Known rows, with every step that occurs
zaro -> zipup -> gupiz -> pono -> temel: [ -4   9 -11  14 -12  18  11  25  13  11  -5   4  -1  11  11 -16 -18  -2
   6  -3]
temel -> zipup -> zaro: [  7  19 -10  -9   5   3   3  16   8  14   6   4   0  -7   2 -14  13  -3
   3   6]
gupiz -> pono: [ -3   2  -3   0  -8  14   6   5  10   5  -1   9 -11   7   5  -3  -5   6
   2   6]
zaro -> zipup -> vusup: [ 11   4 -15  -2   5 -18  12   3   8 -12 -15  -3   4  -9 -10  -9  -4  -1
  -9  -5]
pono -> temel -> zipup -> vusup: [  6  -6  -4  -3  13   3 -13   4   3  22   4  -8  -6  -9  -3 -23   8  -8
  12  -6]
temel -> zaro -> zipup -> gupiz -> pono: [  0  24 -19   6  -8  10  16  28  14   8 -11  26  -4   8  23 -21 -20  -1
  -1  -5]
gupiz -> pono -> temel: [ -8  -8   1   5  -6  21  -5   8   7  12   5   3 -13  12   5 -10  -9  -1
  10   4]
zipup -> zaro: [  4  14 -10  -4   2   1   9  10   8   2   1  -2   3  -5  -2  -3   5  -6
  -4  10]
zipup -> temel: [  8   1  -8  14  -3   8   6  10  -6   3  -2   1  14   2   8  -4  -8   0
   6 -11]
zaro -> zipup -> gupiz: [  4  18 -12  10  -6  -3  16  17   8  -1 -10   3  13   0   7  -7  -9  -1
  -3  -9]
temel -> vusup -> zipup -> zaro: [  5  -8 -22   6   5  -6  21   8  13  -2  -3  -4  -4  -7  -6  -4 -12 -23
  -3  12]
gupiz -> pono -> zaro: [-1 -4 -6 -2 -8 14 -4 -9 14 15 -8  9 -4  4 20 -6 -1  8  4  2]
zaro -> zipup -> gupiz -> pono: [  1  19 -15  10 -13  12  22  23  17   3 -11  13   2   8  12 -10 -16   5
   0  -2]
pono -> zaro -> zipup -> vusup: [ 12  -1 -18  -4   5 -17   2 -13  13  -2 -23  -3  11 -12   4 -11   1   1
  -8  -9]
gupiz -> pono -> zaro -> zipup: [  0   2 -13  -3 -11   3   4  -2  16   1 -16  15   0   8  17  -7  -7  13
  -3  -2]
zipup -> vusup: [  9  -2  -7  -3   9  -6   3  -5   5   3  -8  -8   0 -12  -8  -7   3  -5
  -2   0]
vusup -> zipup -> gupiz -> pono -> temel: [ -4  -1 -14  16 -11  17  12  18  24  25   2  -3  -8  13   0 -12 -19 -10
  10  -3]
temel -> vusup -> zipup: [  1 -21 -11  10   3  -6  13  -3   4  -3  -4  -2  -7  -1  -4  -1 -16 -15
   1   2]
zaro -> zipup: [  1   6  -7  -1  -3 -11   8   7   1 -14  -9   5   5   3  -3  -1  -8   4
  -7  -5]

Rows
[  7 -13 -23  19  -8  15  12   4   2   0 -22  16  11   3  35 -14 -24   1
   6  -7] | gupiz -> pono -> zaro -> zipup -> temel -> vusup
[  3 -12 -22  17  -7  16  15  -1  24  25 -14   5  -3   0  25 -11 -19 -12
   9   3] | temel -> vusup -> zipup -> gupiz -> pono -> zaro
[ -1  11 -12  -4   2 -13   3  13  -1  -8  -8  20  -2   3   9 -13 -12  -3
  -6  -8] | temel -> zaro -> zipup
[  0  -7 -18  20  -8  16  25  12  19  13  -6   5  -9   2  11  -9 -24 -15
   6   6] | temel -> vusup -> zipup -> gupiz -> pono
[  6  17  -5   5   0  11   1  16   5  25   5   3   5  -5  13 -15   6  -2
  10  -7] | temel -> zipup -> gupiz
[  9   6 -15  14  -6  -4  15  16  -5 -10 -10   6  20   5   6  -7 -15   4
  -1 -17] | zaro -> zipup -> temel
[ 11   1 -18  12  -6  -3   5   3   0  -1 -18   6  25   2  20  -8 -10   6
   1 -20] | pono -> zaro -> zipup -> temel
[  2  23 -17   7  -1  -5  11  23   4   4 -10  17   5  -1  18 -17 -14  -7
  -4 -10] | temel -> zaro -> zipup -> gupiz
[ -7  10  -9  11  -2  27  -3  24   9  30   4  14 -13   8  25 -25 -16 -12
  12  -1] | zipup -> gupiz -> pono -> temel -> zaro
[  6  13 -15   7  -6  -3   7   3  12  10 -17   2  19  -2  21  -8  -4   2
  -2 -12] | pono -> zaro -> zipup -> gupiz
[ -6  -3   1   0  -3  22 -11  15   7  25  10   9 -17  10  10 -20  -1   3
  16   1] | gupiz -> pono -> temel -> zipup
[  8   3 -21  11 -14  10  11   7  10   4 -19  15  15  10  25 -11 -16  13
   3 -14] | gupiz -> pono -> zaro -> zipup -> temel
[ -3  14 -12  11   2   2   1  26   1  12  -4  11   3   4  18 -23 -17 -14
   4 -12] | pono -> temel -> zaro -> zipup -> gupiz
[  6   9 -20  -2  -1 -12  18  11  20   1  -1  -5   0   1 -15   0  -3 -11
  -7   6] | vusup -> zipup -> zaro
[ -3 -15 -20  10  -1  15  17  16  19  10   2   0 -18   4  -1 -13 -21 -23
   5  17] | gupiz -> pono -> temel -> vusup -> zipup -> zaro
[  8  -9 -16  22   0   3  18  14 -12 -14 -13   7  15  -1  16  -9 -24  -7
   3  -9] | zaro -> zipup -> temel -> vusup
